Each row was made from one path, in order. Every step used is in the known rows, and no mark comes twice. Write each row's path.
(in the rows, 128 means zero)
Known rows:
Y/K/A: [122 137 121 117 154  93 133  98 141 131 120 136 138 130 127 129 126 113
 134 147  96 106]
E/V/K/A: [127 145 126  89 155 106 128 121 116 137 115 130 121 132 184 139 129 132
 149 111 105 126]
A/E/V/C: [121 140 166  92 130 168 121 161 153 138 122 124 121 126 204 133 120 139
 151 114 102 131]
E/A: [137 125 105  94 135 116 133 128 109 121 133 129 141 124 144 126 128 131
 132 134 169 130]
E/V: [133 133 146 118 144 139 134 139 133 137 128 124 113 126 182 132 122 128
 136 116 119 129]
B/V/C/Y/K/A: [110 144 135  86 110 104 131  96 131 154 110 123 126 144 168 141 119  84
 155 155  80 108]
A/E/V: [142 136 156 126 146 151 135 159 160 135 122 126 119 126 201 132 114 138
 144 111 107 125]
C/Y/K: [120 133 130 102  86  95 136  98 141 140 123 130 128 138 168 131 121 115
 132 155 105 106]
B/V/K/A/E: [136 146 127 109 154 100 131 144 143 146 108 131 132 132 143 138 125 112
 157 115  92 118]
Y/E/V: [117 136 140 120 168 150 129 158 175 139 132 129 111 126 205 123 117 135
 128 114 108 133]
V/K: [114 134 123  85 116 100 118 125 117 130 127 131 127 129 130 130 138 134
 136 120 126 126]
V/K/A/E: [132 144 115 112 143 111 125 130 138 131 113 139 140 133 150 134 129 141
 148 119 101 122]
Y/E/A/M: [119 131  92 101 151 149 129 110 121 131 133 135 137 129 159 120 121 126
 134 122 175 143]
E/Y/K/V/C/A: [110 117 133  61  68 128 130 115 187 132 106 117 124 144 223 126 128 109
 156 157 112 111]
V/C/Y: [113 133 129  87  74 139 120 119 118 139 121 123 129 142 177 136 125 127
 139 141 121 134]
C/Y/E: [119 134 117 126 111 129 132 137 166 141 128 132 122 142 195 126 115 134
 124 136 113 134]
B/V: [131 130 141 127 140 123 132 138 131 142 124 118 119 127 121 132 122  99
 138 122 122 126]
B/V/C/A: [115 126 140 101 100 137 119 127 132 143 109 119 115 135 153 138 126 104
 149 135 131 129]
K/V/C/Y: [113 123 148  89  63 144 128 115 116 136 115 109 126 146 208 140 127 117
 148 135 107 135]
K/V/C/A: [113 113 141  98  80 145 121 116 128 128 106 114 123 139 186 137 136 122
 150 132 128 134]
C/A/E/Y/K: [139 128 115 113  95 116 140 136 220 135 109 135 129 138 209 123 115 130
 145 159 110  98]
V/C/Y/K/A/M: [105 145 116  84  89 125 122  48 103 145 112 134 138 148 168 139 121 104
 155 146 102 121]
V/C/A: [110 124 124  99  88 138 114 121 126 127 111 127 127 136 159 134 134 132
 139 136 138 131]
Y/K/V/C/A: [ 99 115 150  76  80 117 123  96 145 131 106 115 124 138 187 132 134 110
 154 149 118 111]

Write each row's path:
[118 152 113  90 138 104 131 130 157 150 117 134 118 146 252 139 119 139
 144 119  90 130]  C/Y/E/V/K/A
[100 139 139  91 108 148 121 143 164 154 122 121 117 140 198 131 114 107
 140 135  99 135]  B/V/C/Y/E
[109 145 130  72 118 119 130 141 159 150 126 127 111 141 251 134 117 140
 138 118 107 133]  C/Y/E/V/K
[136 131 129  98  93 160 129 163 197 146 102 124 120 140 207 130 114 114
 158 141 109 122]  B/V/C/A/E/Y
[107 142 123  82  97 107 125  84 132 140 112 132 136 145 175 136 126 113
 145 162  86 112]  V/C/Y/K/A
[ 99 127 141  89  90 152 124 131 165 138 120 114 123 146 229 130 124 127
 141 133 102 141]  K/V/C/Y/E
[143 125 123 148 109 133 128 142 160 129 109 132 128 135 174 134 121 143
 141 133 131 123]  C/A/E
[126 131 120  94 119 110 138 126 187 132 129 132 129 129 160 117 123 116
 132 153 106 103]  E/Y/K
[104 137  94  59  92 155 121  99 114 141 129 131 140 143 204 128 120 127
 142 132 162 150]  V/C/Y/E/A/M
[148 129 142 134 126 143 134 154 162 134 109 126 114 136 229 138 119 142
 149 120 122 122]  C/A/E/V
[112 116 133  96  77 162 119  75  96 132 105 117 126 144 179 139 137 113
 159 119 151 142]  K/V/C/A/M
[158 139 103 141 143 147 138 153 194 131 112 138 140 137 181 127 115 137
 142 137  96 122]  K/A/E/Y
[110 132 151  94 123 143 118 139 127 142 122 116 120 127 128 131 126 100
 143 127 111 132]  B/V/C
[135 148 144 105 112 157 131 140 141 146 108 128 127 144 251 146 115 137
 158 130  85 130]  K/A/E/V/C/Y
[153 126 106 134  96 144 139 157 198 130 108 133 128 141 210 128 115 140
 141 142 123 120]  C/A/E/Y
[120 127 132 114  91 150 114 142 155 129 107 132 132 135 178 133 126 144
 148 137 121 129]  V/C/A/E
[121 128 100 100 158 125 130 148 152 126 136 134 138 124 165 118 122 139
 124 132 159 134]  Y/E/A
[128 142 150  85 132 126 127 159 149 139 122 129 120 126 204 133 123 144
 153 106 105 123]  A/E/V/K
[139 146 149 122 169 113 139 133 174 139 112 134 128 128 196 133 114 125
 150 133  76 102]  Y/K/A/E/V
[127 142 120  96 153  93 128 122 115 144 115 128 128 131 126 138 129 102
 151 118 103 121]  B/V/K/A
[150 143 141 145 170 143 138 147 154 136 112 130 126 131 204 138 116 135
 149 115  89 125]  K/A/E/V
[116 149 159  86 153 140 126 131 171 141 113 132 128 129 204 133 120 126
 158 135  69 108]  Y/K/A/E/V/C
[135 137 104 142 144 139 129  75  92 132 118 135 135 138 123 136 125 115
 140 119 132 137]  K/A/M
[126 142 157  92  88 159 128 150 148 148 116 122 117 138 248 140 116 139
 154 124  96 131]  A/E/V/C/Y
[117 131 123  74  78 134 124 139 213 135 106 134 130 137 213 123 120 129
 155 161 104 104]  V/C/A/E/Y/K
[128 132  94  96 116 122 136 139 147 133 131 132 136 137 211 126 115 137
 126 141 151 135]  C/Y/E/A
[117 135 143  89  86 139 124 128 122 153 117 118 119 141 169 140 121  99
 147 137 111 131]  B/V/C/Y
[111 135 157  86 129 159 123 140 126 137 125 121 117 126 189 133 127 130
 143 117 117 135]  E/V/C
[122 141 106  97 142  94 123 110 110 130 117 136 137 133 133 136 134 131
 141 122 114 125]  V/K/A
[112 147 144  74 113 110 131  99 133 148 114 127 123 143 233 142 118 114
 153 147  77 111]  E/V/C/Y/K/A
[113 149 123  96 181 117 127 138 160 140 121 135 119 134 209 132 127 139
 139 110  93 130]  Y/E/V/K/A
